Each row was made from one walk, in order. Every step used is in the known rows, and no mark comes twice. Write each row's walk.
In the rows, 128 means zero.
Known rows
tebeb, guku, nuvuv, bebo: [126 143 198 138 134 113 133 178 145 110 125 111 155  90 133 143 119 123]
nuvuv, bebo, bokuzem, guku, tebeb: [128 142  50 124 158 120 151  45 123 120 167 106  86  97 169  87 157 124]
nuvuv, bebo, bokuzem: [138 150 104 120 110 132 133 130 140  84 137 103 110 105 140  91 138 124]
zufe, nuvuv, guku: [131 126 108 134 155 136 189 218 129  77 125  99 157  94  59 109 140 129]
bokuzem, guku, nuvuv, bebo: [117 148 147 117 155 111 145 160 114 105 168 106 144 108 147 107 141 100]
zufe, nuvuv, guku, tebeb, bebo: [160 117  91 176 176 121 191 152 130 119 109 110 123  52  67 124 110 163]
tebeb, bebo, bokuzem, guku, nuvuv: [135 152 124 156 141 116 129  84 148 113 161  90  84  67  73 114 116 150]
zufe, nuvuv, guku, tebeb, bebo, bokuzem: [139 120  78 158 163 128 177 109 152 126 108  92  81  47  70 113 118 171]
zufe, nuvuv, bebo, bokuzem, guku, tebeb: [122 137  42 116 153 129 167 100 131 123 154  88  77  71 154  72 162 124]
nuvuv, bebo: [154 146 119 141 123 125 149 175 116  78 140 120 149 108 137 104 131 121]
bebo, bokuzem: [156 153  77 140 109 130 125  96 136  71 148  97 131  93  59  91 122 145]
zufe, nuvuv, bebo, tebeb, guku, bokuzem: [137 125  96 108 100 128 187 121 155 119 106 128  65  57 141 126 134 142]
bokuzem, guku, tebeb, bebo, nuvuv: [160 150 127 174 161 116 137  56 122 125 166 114 133  68 100 107  95 152]
zufe, nuvuv, bebo, tebeb: [162 133  83 123 112 141 159 165 122  92 136 140  96  69 122 125 135 118]
nuvuv, guku, tebeb, bebo: [170 127  97 187 183 111 174  99 119 116 122 129 132  86  89 134 107 162]

Write each row's walk
[ 88 140 165  98 131 126 147 127 146  95 118  96 171 118  69  71 115 126] : bebo, nuvuv, guku, bokuzem
[167 141  88 133 114 130 145 104 110  87 147 156 105 105 144 134 130 114] : nuvuv, bebo, tebeb
[161 136  65 141 103 113 165  31 138 100 127 143  98  76  75 137 111 166] : bebo, tebeb, guku, bokuzem
[102 145 181 115 119 120 119 137 165 116 122  95 111  92 135 137 124 129] : tebeb, guku, nuvuv, bebo, bokuzem
[145 134  93 123 103 119 170  66 144 117 117 149  75  92 150 136 131 140] : nuvuv, bebo, tebeb, guku, bokuzem
[107 137 183 129 133 123 156 134 163 111 104 104 133  84  77  88 101 146] : tebeb, bebo, nuvuv, guku, bokuzem
[168 140 114 146 118 129 160 103 133 101 137 161  93  94 149 177 134 128] : nuvuv, bebo, tebeb, guku
[166 144  31 163 171 107 159  49  90  99 183 117 155  94  98 103 127 145] : bokuzem, guku, tebeb
[114 154 103 122 139 116 119  83 131  95 172  83 122  96  71  99 131 128] : bebo, bokuzem, guku, nuvuv
[103 123  91 109 141 125 198 184 141  90 105  90 140  85  61  71 137 141] : zufe, nuvuv, guku, bokuzem
[112 131  89 115 145 114 185 127 132  88 118 103 151 118  75  79 132 138] : nuvuv, guku, bokuzem
[172 151  90 175 109 128 137 105 152  87 134 100  91  67  63 108 103 171] : tebeb, bebo, bokuzem
[122 146 168 130 127 114 122 187 119  94 136 105 171 107 119 111 110 117] : guku, nuvuv, bebo
[127 144 113 112 144 117 136  93 108 114 173 139 101 106 145 139 139  96] : bokuzem, guku, nuvuv, bebo, tebeb
[159 152  70 164 136 124 160  82 142  98 165 101  60  68  95 105 136 157] : tebeb, bebo, bokuzem, guku
[133 141 202 151 146 135 147 174 149  98 123 114 146  96  77 126 103 133] : tebeb, bebo, nuvuv, guku
[131 142 135 128 119 119 115 116 112 102 143 142 121 104 115 147 108 110] : guku, nuvuv, bebo, tebeb
